What can hang from each mark
z_109: z_885
z_885: z_109
z_9: z_661 z_730 z_801
z_188: z_801
z_801: z_9 z_211
z_851: z_661
z_211: z_801 z_885
z_880: z_730
z_730: z_9 z_880
z_661: z_9 z_851

Every row comes from one small tree of marks. The marks that hang from a mark follow it in brackets, in the order of their numbers. Every link used is in the known rows. Which tree was each row made from?
In the rows, zero is written as 128.
Known rows
z_880[z_730[z_9[z_661]]]: [141  92 125 117 153 119 187 182 110 153  89 141  97  88 106 121 154 113
 143 110 175 113 107]
z_851[z_661[z_9[z_801]]]: [139 149 122 116 157 149 154 167  90 132 111 128 126 132 138 105 135 108
 135  85 174 154 134]
z_661[z_9[z_730[z_880] z_801] z_851]: [152 153 122 119 143 152 185 177  90 142 105 138 113  99 105 110 122 125
 147  70 166 132 112]
z_885[z_109]: [115 137 130 111 139 132 152 178 100 107 151 118 134 111 134 102 156 120
 127 135 199 129 124]
z_730[z_9 z_880]: [136 125 125 124 144 126 188 173  99 148 112 131 110 101 113 115 145 130
 146 107 162 112 117]
z_211[z_801]: [133 121 119  99 135 137 157 181 106 123 134 120 152 103 133 108 167 112
 115  91 180 137 125]
z_188[z_801[z_9 z_211]]: [126 121 119  84 158 146 156 181 104 118 133 129 151 104 122  98 170 112
 122  77 193 160 140]
z_211[z_801 z_885]: [122 118 117  95 124 141 149 192  92 135 133 116 163  86 145 109 178 123
 113 112 191 141 134]
z_9[z_661[z_851] z_801[z_211[z_885]]]: [130 128 130  73 138 129 138 183  90 135 115 118 127  89 147  90 172 120
 133 102 201 139 154]
z_211[z_801 z_885[z_109]]: [116 125 121 100 119 153 144 204  89 120 154 109 163  73 148 102 180 130
 111 138 209 140 133]
z_109[z_885]: [120 121 123 102 141 131 154 165  95 120 152 116 121 108 124 107 158 117
 115 127 192 123 137]
z_801[z_9[z_730]]: [125 112 123 106 155 142 171 188  97 118 131 144 132 125  97 117 151 100
 121 102 185 127  92]
z_730[z_9[z_661 z_801[z_211[z_885]]] z_880]: [140 121 132  98 142 140 174 192  92 173 101 137 121  76 126 107 166 143
 151 120 179 122 157]
z_730[z_9[z_661 z_801[z_211]] z_880]: [151 122 134 102 152 135 182 181 106 160 102 141 109  93 113 105 154 132
 153 100 169 117 148]
z_880[z_730[z_9[z_661[z_851]]]]: [149  96 122 109 149 114 183 181 104 142  85 128  82  78 108 112 152 106
 143  90 177 113  97]
z_211[z_801[z_9[z_661[z_851] z_730]] z_885]: [135  77 115  83 126 154 160 224  85 126 118 131 130  76 105 112 186  91
 104  81 204 131  79]
z_188[z_801]: [131 129 111  99 149 130 150 173 112 129 131 120 144 104 134 106 162 112
 124  90 182 155 141]
z_188[z_801[z_9 z_211[z_885]]]: [115 118 118  81 148 151 148 191  89 130 133 125 163  86 135  99 180 125
 119  97 204 163 149]
z_851[z_661[z_9]]: [131 134 127 118 145 138 163 166  90 121  98 135 127 126 138 111 145 107
 134  79 185 144 110]
z_661[z_9]: [113 135 134 119 138 134 162 167  96 129 116 131 130 123 126 113 141 119
 137  96 184 144 119]
z_188[z_801[z_211]]: [137 137 120  84 149 132 152 170 114 126 122 128 157  92 141  96 170 125
 131  80 193 157 160]
z_9[z_801[z_211[z_885]]]: [123 152 130  86 147 138 142 174  91 140 131 125 159 100 152  94 161 139
 135 125 193 147 175]
z_730[z_9]: [128 122 124 115 148 121 163 175 102 138 121 127 116 108 121 108 149 117
 141 114 175 127 124]
z_851[z_661[z_9[z_730]]]: [148 132 124 117 146 145 173 178  94 124  89 154 132 116 123 116 143 107
 135  76 189 139  98]
z_801[z_9]: [110 113 126 106 153 134 160 176  92 114 140 124 127 135 112 112 155 100
 119 103 183 133 105]
z_730[z_9[z_661 z_801]]: [136 112 124 109 156 128 154 185 108 153 121 128 101 113 113 107 152 107
 141 117 169 130 136]
z_9[z_661[z_851] z_730]: [143 106 123  94 136 119 163 186 107 118 104 139 107 102 111 110 163  93
 129  82 194 117  90]
z_188[z_801[z_9[z_730] z_211]]: [143 119 117  84 160 153 167 192 108 121 124 149 156  93 107 103 168 112
 124  74 196 154 127]

Which tree is each row?
[148 100 132  87 142 141 195 193  93 118  96 153 108  96  90 110 166 106
 132  60 194 106  83]  z_801[z_9[z_661[z_851] z_730[z_880]] z_211]
[138 157 129  90 138 152 154 186  82 140 105 139 144  76 133  94 144 138
 145  89 200 154 147]  z_661[z_9[z_730 z_801[z_211[z_885]]] z_851]
[156 129 128  76 150 131 157 182 109 125 108 142 119  95 118  95 159 108
 138  78 194 130 132]  z_9[z_661[z_851] z_730 z_801[z_211]]
[142  93 123 104 141 138 193 196  92 122 105 144  95 108  84 121 157  93
 126  70 182 105  64]  z_801[z_9[z_661[z_851] z_730[z_880]]]
[136 111 106  99 159 152 165 195 106 126 133 140 142 105 100 113 161 100
 117  84 185 153 108]  z_188[z_801[z_9[z_730]]]
[151 126 132  83 154 137 160 184 116 135 112 154 135 107 116 104 161 116
 138  98 192 130 142]  z_9[z_661 z_730 z_801[z_211]]
[136 135 127 111 135 136 169 178  94 121 102 139 119 100 113 109 136 112
 138  73 190 138  96]  z_661[z_9[z_730] z_851]
[156  83 116  95 131 155 193 211  95 124 110 139 112  88  85 121 171  92
 113  53 181 112  64]  z_211[z_801[z_9[z_661[z_851] z_730[z_880]]]]
[134 161 133  93 145 141 152 164  92 125 116 122 127 104 135  88 136 127
 146  73 187 156 151]  z_661[z_9[z_801[z_211]] z_851]
[145 151 126 126 149 157 189 178  97 154 109 150 130 110 104 119 123 132
 148  90 164 133 123]  z_661[z_9[z_730[z_880] z_801]]
[135  99 124 103 138 112 159 184 103 132 104 121  85  96 114 104 160  98
 139  93 183 121 102]  z_730[z_9[z_661[z_851]]]
[145 114 124 118 151 132 181 184 105 163 111 132  95 106 106 115 147 118
 147 110 157 115 129]  z_730[z_9[z_661 z_801] z_880]
[121 106 117 101 132 174 158 225  83 117 156 130 162  74 113 110 179 117
 103 131 212 137 100]  z_211[z_801[z_9[z_730]] z_885[z_109]]
[137 120 126  82 141 129 145 192  90 151 108 121 110  71 135  89 168 125
 145 108 194 137 154]  z_730[z_9[z_661[z_851] z_801[z_211[z_885]]]]
[100 125 136  93 139 152 150 196  77 108 151 124 154  93 134  96 175 131
 120 142 221 138 132]  z_801[z_9 z_211[z_885[z_109]]]
[140  98 132  78 145 135 170 194  98 107 107 148 115 102  98 103 170  94
 126  69 205 123  90]  z_801[z_9[z_661[z_851] z_730] z_211]
[130  96 136  91 137 150 191 205  86 141  98 162 136  89 103 121 178 124
 128 102 201 111 102]  z_801[z_9[z_661 z_730[z_880]] z_211[z_885]]
[131  81 119  87 134 141 157 201  94 110 128 114 113 104 108 107 178  80
 105  64 189 133  84]  z_211[z_801[z_9[z_661[z_851]]]]
[156 136 125 126 143 152 199 177  90 135  78 159 126 109 115 124 139 119
 141  67 176 123  92]  z_851[z_661[z_9[z_730[z_880]]]]
[123  81 121  97 127 171 159 236  90 122 143 136 147  73 107 116 191 104
 101 129 218 129  89]  z_211[z_801[z_9[z_661 z_730]] z_885[z_109]]
[110 162 140 103 137 162 142 187  82 134 139 124 157  84 149  91 151 151
 140 139 212 158 168]  z_661[z_9[z_801[z_211[z_885[z_109]]]]]
[152 109 125 102 132 125 189 186 104 128  94 144 102  96 102 118 157 105
 135  74 181 102  84]  z_9[z_661[z_851] z_730[z_880]]
[119  92 125  95 143 125 156 186  92 109 123 119  96 124 107 109 165  82
 118  82 191 125  83]  z_801[z_9[z_661[z_851]]]
[114  85 120  89 119 158 145 224  78 108 149 104 125  74 123 101 191  98
 101 112 218 135  92]  z_211[z_801[z_9[z_661[z_851]]] z_885[z_109]]
[142 156 135 101 153 153 165 176 102 139 111 155 148 105 119 103 135 133
 147  88 188 151 148]  z_661[z_9[z_730 z_801[z_211]]]
[140 159 131 100 141 163 173 196  88 139 135 142 158  69 132 100 157 157
 140 140 201 125 155]  z_9[z_730[z_880] z_801[z_211[z_885[z_109]]]]
[152 146 120 112 154 145 184 176 103 146 123 145 133 111 108 116 137 126
 139 102 161 119 128]  z_9[z_730[z_880] z_801]
[134 115 124 116 150 147 196 187  92 127 121 149 126 119  89 124 147 112
 127  94 173 111  86]  z_801[z_9[z_730[z_880]]]
[122  87 115  95 154 141 155 194 107 127 129 127 122 115 108 113 175  88
 114  84 188 150 110]  z_188[z_801[z_9[z_661]]]
[106 108 119 101 129 167 148 214  77 114 165 110 158  85 129 105 180 117
 102 135 209 142 113]  z_211[z_801[z_9] z_885[z_109]]
[118 132 137  87 139 145 138 196  94 130 141 124 144  86 147  93 177 133
 131 148 217 137 163]  z_9[z_661 z_801[z_211[z_885[z_109]]]]
[136 103 114 105 132 168 189 214  81 142 124 141 156  81 103 125 172 122
 111  96 182 122  94]  z_211[z_801[z_9[z_730[z_880]]] z_885]
[150 121 119  92 149 129 155 186 107 130 118 133 106 107 111 104 151  95
 131  87 182 128 114]  z_9[z_661[z_851] z_730 z_801]
